Known rows, with every step that occurs:
bepup/vosafid/vonalip: [-0.564  0.832  0.586  0.676  1.497  0.326 -2.542  3.827  1.136  2.056
 -1.020 -1.915 -1.229 -1.750  1.309  0.789  1.401  0.762  3.276  0.685
 -2.117]
radub/liveb/vonalip: [-1.181 -2.317  0.049 -0.886  1.725  1.602 -2.164  1.661 -2.022  1.073
 -0.083 -2.370  1.629 -1.025  1.653  0.927  1.052  2.043 -1.930  0.522
 -1.488]
bepup/liveb/vonalip/vosafid/radub/gituv: [ 2.491  0.479 -1.374 -0.692  0.894  0.832  0.644  2.601 -1.240  0.788
  0.881  0.579 -1.634  0.220  1.817 -3.246  0.204  3.618 -4.379  1.227
  0.342]
bepup/gituv: [-0.723 -0.774 -0.461 -0.401  2.235 -0.770 -1.339  1.999 -0.124  0.853
  0.365 -0.722 -1.821 -0.697  0.553  1.223 -0.378  1.244  1.264  0.961
 -0.994]
gituv/bepup: [ 1.573  2.245  0.210 -0.650  1.800  0.715 -0.770  0.390  2.305  1.443
 -0.793 -2.045 -1.605 -0.852  0.651 -1.433 -0.056  1.391  0.030 -0.453
  0.317]
vonalip/vosafid/bepup: [-0.207  1.836 -0.909 -0.812  1.256  2.793  0.240 -2.769  0.693  2.280
 -0.336  0.296 -1.009  0.302 -0.314  0.248  0.950  0.592 -3.861  0.050
 -0.047]
gituv/vonalip: [-0.609 -1.524  2.729 -0.743  1.564  0.103 -1.560  1.610 -0.602  0.709
  0.732 -0.351 -1.632 -0.985  0.072  1.033  1.699  1.418  1.304  0.674
 -0.652]
liveb/bepup/gituv/vonalip: [-1.823 -0.646  2.411 -0.086  1.990 -2.166 -2.219  1.269 -1.244 -0.353
  1.072 -0.420 -4.070 -0.753  0.280  2.085  0.252  2.315  5.677  3.512
 -1.013]
radub/gituv: [ 2.543  0.706 -0.041 -0.508  1.270  0.482 -1.043  0.579  0.020  1.009
  0.628 -0.351 -0.922 -0.880  0.812 -2.268  0.463  1.743  0.891  1.679
 -1.305]
radub/gituv/bepup: [ 4.732  2.604 -0.704 -0.003  1.401  0.484 -1.005  0.119  2.174  1.265
 -0.102 -1.485 -1.443 -1.001  0.995 -3.965 -0.488  2.117  0.804  0.588
 -0.464]
radub/gituv/bepup/liveb/vonalip/vosafid: [ 6.446  3.488 -2.197 -0.973  0.931  1.992  0.553  1.878 -0.858  1.344
 -0.354 -0.548 -2.240 -0.402  1.548 -5.970  0.588  3.064 -4.570  0.360
  1.480]
radub/gituv/bepup/vosafid: [ 5.251  2.008 -1.541  1.025  1.340 -0.133 -2.166  1.269  2.883  1.025
 -0.273 -2.427 -1.896 -1.423  1.266 -4.706  0.073  1.612  3.676  0.074
 -0.848]
radub/vosafid/bepup/liveb: [ 0.535  1.962 -1.262 -1.684  2.337  2.180  1.115  0.528 -0.796  1.234
  0.619 -0.414 -0.490 -0.391  0.119 -0.419 -0.382  1.937 -4.085 -3.879
  1.590]
gituv/vonalip/vosafid/radub: [-2.162 -1.009  2.693 -0.067  1.304 -0.056 -0.574  1.531  0.023  1.264
  0.836  0.546 -2.220  0.328  0.463  1.863  1.539  2.145  0.318  1.270
 -0.515]
radub/gituv/vonalip/liveb/bepup/vosafid: [ 1.881  0.676  1.572  1.318  0.876 -1.517 -3.542  0.093 -0.673 -1.066
  0.133 -2.038 -1.178 -1.649  1.051 -0.841  1.250  2.727  7.801  4.759
 -3.900]
radub/liveb: [-1.071 -1.505  1.299 -0.157  1.796  1.909 -1.799 -0.139 -1.050  0.926
  0.000 -1.736  0.028 -0.650  1.005  2.347  1.551  1.487 -0.294 -0.624
 -1.389]
bepup/liveb/vonalip/vosafid: [ 1.113  1.074 -0.904 -1.771  1.058  2.286  0.525  1.935 -2.786  1.313
 -0.715  0.341 -1.815 -0.116  0.874 -1.400  1.854  2.090 -5.246  0.115
  1.233]
vonalip/vosafid: [-0.341  2.041  0.558 -0.893  1.154  1.769 -0.303 -0.363 -0.844  1.939
 -0.975  0.311 -1.768  0.354  0.431  0.192  2.068  0.988 -1.086  0.829
 -0.244]
radub/liveb/bepup/gituv: [-2.440 -0.439  1.046  0.303  2.311 -0.327 -2.460 -0.578 -1.696 -0.196
  0.298 -1.887 -2.539 -0.411  1.227  3.363  0.200  2.366  4.255  2.198
 -1.906]
vosafid/bepup/liveb/vonalip: [ 0.904 -0.730 -1.757 -1.893  1.732  2.024  0.536  0.626 -0.227  0.753
  0.532 -0.927  0.273 -1.015  0.062 -1.426 -0.333  1.787 -7.618 -0.813
  1.030]
vosafid/radub/gituv/bepup/liveb: [ 4.750  1.462 -0.392  0.297  1.686  0.197  0.465  1.658  3.198 -0.125
  1.201 -1.270 -2.597 -0.752  1.166 -3.436 -1.309  3.503 -1.917 -1.231
  0.926]
vosafid/radub: [-2.346 -0.908  1.079 -0.179  1.792 -0.473 -0.617  1.040  1.864  0.873
  0.513 -1.022 -0.978 -0.197  0.810  1.400 -0.605  1.809 -0.038  0.485
 -0.946]
vosafid/bepup/gituv/vonalip: [-0.679 -2.732  0.193 -0.412  2.355 -0.374 -1.434  0.949  0.747  0.930
  2.096 -0.502 -1.035 -0.978 -0.673  1.981 -0.420  1.203 -0.702  0.155
 -0.835]
liveb/bepup/vosafid: [-1.196  1.666  0.542  0.408  1.224 -1.006 -2.111 -0.464  0.080  0.079
 -0.937 -1.810 -3.201 -0.757  0.840 -0.080  1.124  1.350  6.231  2.277
 -1.015]
bepup/gituv/vonalip/vosafid: [-0.744 -0.915  1.444 -0.258  1.772 -0.145 -1.382  2.536 -1.712  1.368
  0.744  0.807 -3.080 -0.063  0.177  2.102  1.785  1.458  1.528  1.020
 -0.793]
vosafid/vonalip/liveb: [-1.227  1.486  1.524 -0.049  1.565  1.064 -2.124  2.736  0.808  1.727
 -1.753 -2.197  2.258 -1.740  1.158  2.621  0.406  1.584 -0.119  2.703
 -3.695]
gituv/bepup/liveb/vonalip/vosafid/radub: [ 1.242  1.864 -1.105 -0.638  1.430  0.965  0.922  2.583  0.943  1.026
 -0.507 -1.285 -2.112  0.016  1.528 -2.325 -0.405  3.250 -5.559 -0.850
  1.860]
liveb/vonalip/vosafid/radub: [-1.856 -0.082 -0.336 -0.758  1.161  0.335 -0.379  1.956 -0.266  1.759
 -0.462 -0.448 -0.243  0.291  1.531 -0.218  0.190  2.276 -2.838  1.878
 -0.476]

Rows:
[ 4.349  3.208 -0.793  1.899  1.303  0.300 -3.164  3.070  3.399  1.790
 -1.763 -4.006  1.045 -2.429  1.990 -2.251 -0.272  2.058  3.347  1.990
 -3.715]
radub/gituv/bepup/vosafid/vonalip/liveb
[-1.622  2.606  1.289  0.875  1.175 -0.735 -2.821  1.717  0.786  1.116
 -1.261 -2.102 -2.836 -1.374  1.423  0.978  1.340  1.476  6.236  3.006
 -2.125]
liveb/bepup/vosafid/vonalip
[ 0.429  1.135 -2.440 -2.214  2.204  1.963  0.605  2.224 -1.857  1.370
  0.316 -1.038  0.985 -0.922  0.817 -1.781 -1.069  2.466 -5.681 -2.642
  1.625]
radub/vosafid/bepup/liveb/vonalip
[-2.363  1.632  0.322  0.096  2.084 -1.684 -2.192 -0.473 -0.181 -0.623
 -0.933 -1.914 -1.260 -0.975  0.778  2.863 -0.971  2.345  4.145  4.538
 -3.074]
vonalip/liveb/bepup/gituv
[-1.563  1.274  2.328  0.003  1.533 -1.201 -1.566  0.457 -2.490  0.462
  0.485  0.721 -4.831  0.273  0.238  2.060  1.607  2.172  4.814  3.817
 -0.620]
liveb/bepup/gituv/vonalip/vosafid
[ 0.105  1.256 -0.112  1.766  0.999 -2.125 -2.742 -0.644  1.886 -1.084
 -0.307 -2.640 -0.731 -1.014  1.875 -0.444 -1.180  3.200  6.812  4.956
 -4.123]
vonalip/liveb/bepup/vosafid/radub/gituv
[-2.827 -3.644  0.097 -0.222  1.882  0.428 -1.855  2.147 -0.604  0.514
  0.576 -2.557  1.502 -0.634  2.156  1.883 -0.387  2.870 -2.393  0.534
 -1.701]
vosafid/radub/liveb/vonalip
[-3.051  4.218  0.925  0.102  2.476 -1.588 -2.599  3.644 -1.167  1.200
 -1.616 -2.404 -0.012 -1.383  2.196  3.157 -1.495  3.060  5.991  3.568
 -3.367]
radub/vosafid/vonalip/liveb/bepup/gituv
[-0.355  0.776 -2.091 -1.506  1.172  2.419 -0.110 -0.809 -0.570  2.247
 -0.503 -0.262  0.561  0.065  0.351 -0.997  0.396  1.137 -5.724  1.415
 -0.108]
liveb/vonalip/vosafid/bepup
[-1.887  1.246  0.487 -0.292  2.040 -1.717 -1.610  0.080 -0.649  0.014
  0.002 -0.812 -3.518 -0.386  0.702  1.494 -0.383  1.985  4.893  3.405
 -1.077]
liveb/bepup/gituv
[-4.053 -1.706  1.092  1.020  2.334 -1.699 -2.014  0.007  0.224 -0.690
  1.224 -2.133 -2.507 -0.029  1.660  4.394 -1.252  3.132  4.495  1.947
 -2.170]
vosafid/radub/liveb/bepup/gituv
[ 6.269  2.754 -0.756 -0.403  1.544  1.326  0.172  0.726  1.549  0.388
  0.570 -1.041 -2.734 -0.958  0.758 -4.471  0.007  2.641 -1.741 -1.193
  1.114]
radub/gituv/bepup/liveb
[-0.858 -1.032  2.695 -0.505  1.537  0.392 -2.093  1.387 -0.683  0.125
 -0.236 -1.557  1.248 -1.521  0.153  2.378  1.291  1.921  1.161  2.000
 -2.666]
gituv/vonalip/liveb
[ 3.340  2.456  0.209 -0.864  1.869  1.584  0.417  1.121  1.528  0.473
 -0.403 -1.536 -2.734 -0.996  0.297 -1.755  0.273  1.934 -2.819 -2.396
  1.752]
gituv/bepup/liveb
[-0.541  0.929 -0.710 -1.544  1.026  1.481 -0.744  1.453 -2.304  2.081
 -1.135 -0.207 -0.360 -0.116  1.183 -1.162  1.483  1.468 -2.686  2.133
 -0.250]
liveb/vonalip/vosafid
[-2.792 -2.793  1.346  0.356  1.981  0.719 -1.522  0.329  0.696  0.386
  0.940 -2.114  0.196 -0.181  1.464  3.120  0.169  2.312 -0.547 -0.571
 -1.687]
vosafid/radub/liveb
[ 3.192  1.516 -1.038 -1.389  1.803  1.132  0.083  2.754  0.468  0.560
 -0.664 -2.125 -1.257 -1.295  1.093 -3.220 -0.291  2.537 -4.149 -1.136
  1.850]
gituv/bepup/liveb/vonalip
[-0.472  0.886 -2.032 -0.411  1.968  1.214 -0.203 -1.082  0.386  2.087
  0.238  0.162 -1.826  0.362 -0.304  1.188 -0.174  0.814 -2.925  0.221
 -0.325]
vonalip/vosafid/bepup/gituv
[-1.100 -0.995 -1.693 -0.480  2.334  0.330 -0.843 -0.180  1.690  1.097
  0.886 -0.886 -0.598 -0.672 -0.262  1.565 -1.321  0.828 -1.799 -0.034
 -0.910]
vosafid/bepup/gituv
[ 1.257  3.141 -0.048  1.403  1.653  0.497 -3.055  3.390  3.420  1.572
 -2.433 -4.348  1.118 -2.261  1.573  0.449 -0.021  1.526  2.479  1.145
 -3.107]
gituv/bepup/vosafid/vonalip/liveb
[-2.180 -0.572  2.589  0.527  1.763  0.159 -2.489 -0.053 -3.534  0.132
  0.958 -0.242 -3.826  0.308  0.849  4.000  2.225  2.657  4.331  2.642
 -1.422]
radub/liveb/bepup/gituv/vonalip/vosafid
[-2.691 -3.640  2.155  0.934  2.114 -0.200 -1.898  2.292 -1.122  0.582
  1.918 -0.569 -1.954  0.380  1.173  4.737  0.985  2.785  0.699 -0.022
 -1.631]
bepup/gituv/vonalip/vosafid/radub/liveb
[-1.282 -2.288  0.225 -0.074  2.391 -0.096 -2.024  0.429  0.966  0.279
  1.147 -1.528  1.510 -1.440 -0.442  3.714 -0.977  1.547 -1.087  1.510
 -2.808]
vosafid/bepup/gituv/vonalip/liveb
[ 0.919  1.839 -0.805 -1.222  1.380  3.601  1.662 -1.894 -0.179  1.202
  0.117  0.952 -2.368  0.433 -0.644  0.202  1.560  1.160 -6.524 -1.663
  1.466]
vonalip/vosafid/bepup/liveb
[-0.395  0.023  2.942  0.912  1.127 -2.125 -2.156 -0.192  0.540 -1.375
  0.985 -1.421 -0.244 -0.911  1.216  0.721 -0.651  4.077  5.386  5.327
 -3.778]
vosafid/radub/gituv/vonalip/liveb/bepup
[ 1.636  2.559  0.057  1.122  1.599  0.289 -2.447  3.496  3.310  2.190
 -1.544 -3.156 -1.443 -1.813  1.422 -0.888  0.508  1.118  2.732 -0.497
 -1.053]
gituv/bepup/vosafid/vonalip
[-2.289  3.453  2.489  0.174  1.364  0.128 -2.321  0.538  0.461  0.699
 -2.042 -2.188  0.286 -1.509  1.211  2.859  0.373  2.270  3.138  4.894
 -3.530]
vosafid/vonalip/liveb/bepup
[ 0.915  0.067  1.117 -1.059  1.334  3.089  0.935 -0.368 -1.065  1.084
  1.142  1.239 -2.422  0.067 -0.946  0.639  2.270  1.490 -5.436 -1.611
  1.595]
gituv/vonalip/vosafid/bepup/liveb
[-1.399  0.173  2.406  0.842  1.242 -1.318 -3.356  0.248 -0.634 -0.960
 -0.732 -2.479 -1.248 -1.365  0.586  1.870  1.427  2.202  6.974  3.858
 -3.226]
gituv/vonalip/liveb/bepup/vosafid
[-1.327  2.178  0.594  0.742  1.241 -0.713 -2.749 -0.926  0.148 -0.567
 -1.969 -2.791 -0.941 -1.211  1.043  1.234  0.692  1.725  5.849  3.702
 -3.112]
vonalip/liveb/bepup/vosafid
[-1.090  0.886  0.664  0.918  1.485  0.273 -3.050  3.530  1.077  1.379
 -1.953 -3.104  1.419 -2.186  1.328  2.254  0.971  1.198  2.641  1.968
 -4.089]
bepup/vosafid/vonalip/liveb
[ 0.969 -2.465  1.146  1.652  1.235 -1.620 -3.096  2.568  1.600 -0.491
  1.070 -2.222  0.788 -1.734  1.365 -0.018 -0.041  2.822  4.478  2.235
 -4.059]
bepup/vosafid/radub/gituv/vonalip/liveb
[ 4.807  3.549 -0.708  0.230  1.248  1.148  1.147  0.901  2.122  0.833
  0.577 -0.156 -3.538  0.313  1.172 -3.354 -0.243  3.413 -2.956 -0.759
  1.001]
vonalip/vosafid/radub/gituv/bepup/liveb
[-1.842 -0.055  0.881  1.101  1.462  0.376 -3.032 -1.361 -1.072 -0.189
 -0.622 -2.709 -2.121 -0.705  1.362  1.831  1.756  1.701  5.909  1.321
 -1.850]
radub/liveb/bepup/vosafid
[-2.587  2.364  1.300  0.679  2.020 -1.288 -2.810  1.994  0.207  0.492
 -1.408 -2.288 -0.439 -1.508  1.339  3.869 -0.760  2.477  4.587  5.238
 -4.053]
vosafid/vonalip/liveb/bepup/gituv
[-1.635 -0.487 -0.349 -0.501  2.871 -0.267 -1.797  2.008 -0.536  0.896
  0.874 -1.674  2.025 -1.374  0.234  2.965 -1.432  2.199  0.431 -0.363
 -2.301]
radub/vosafid/bepup/gituv/vonalip/liveb
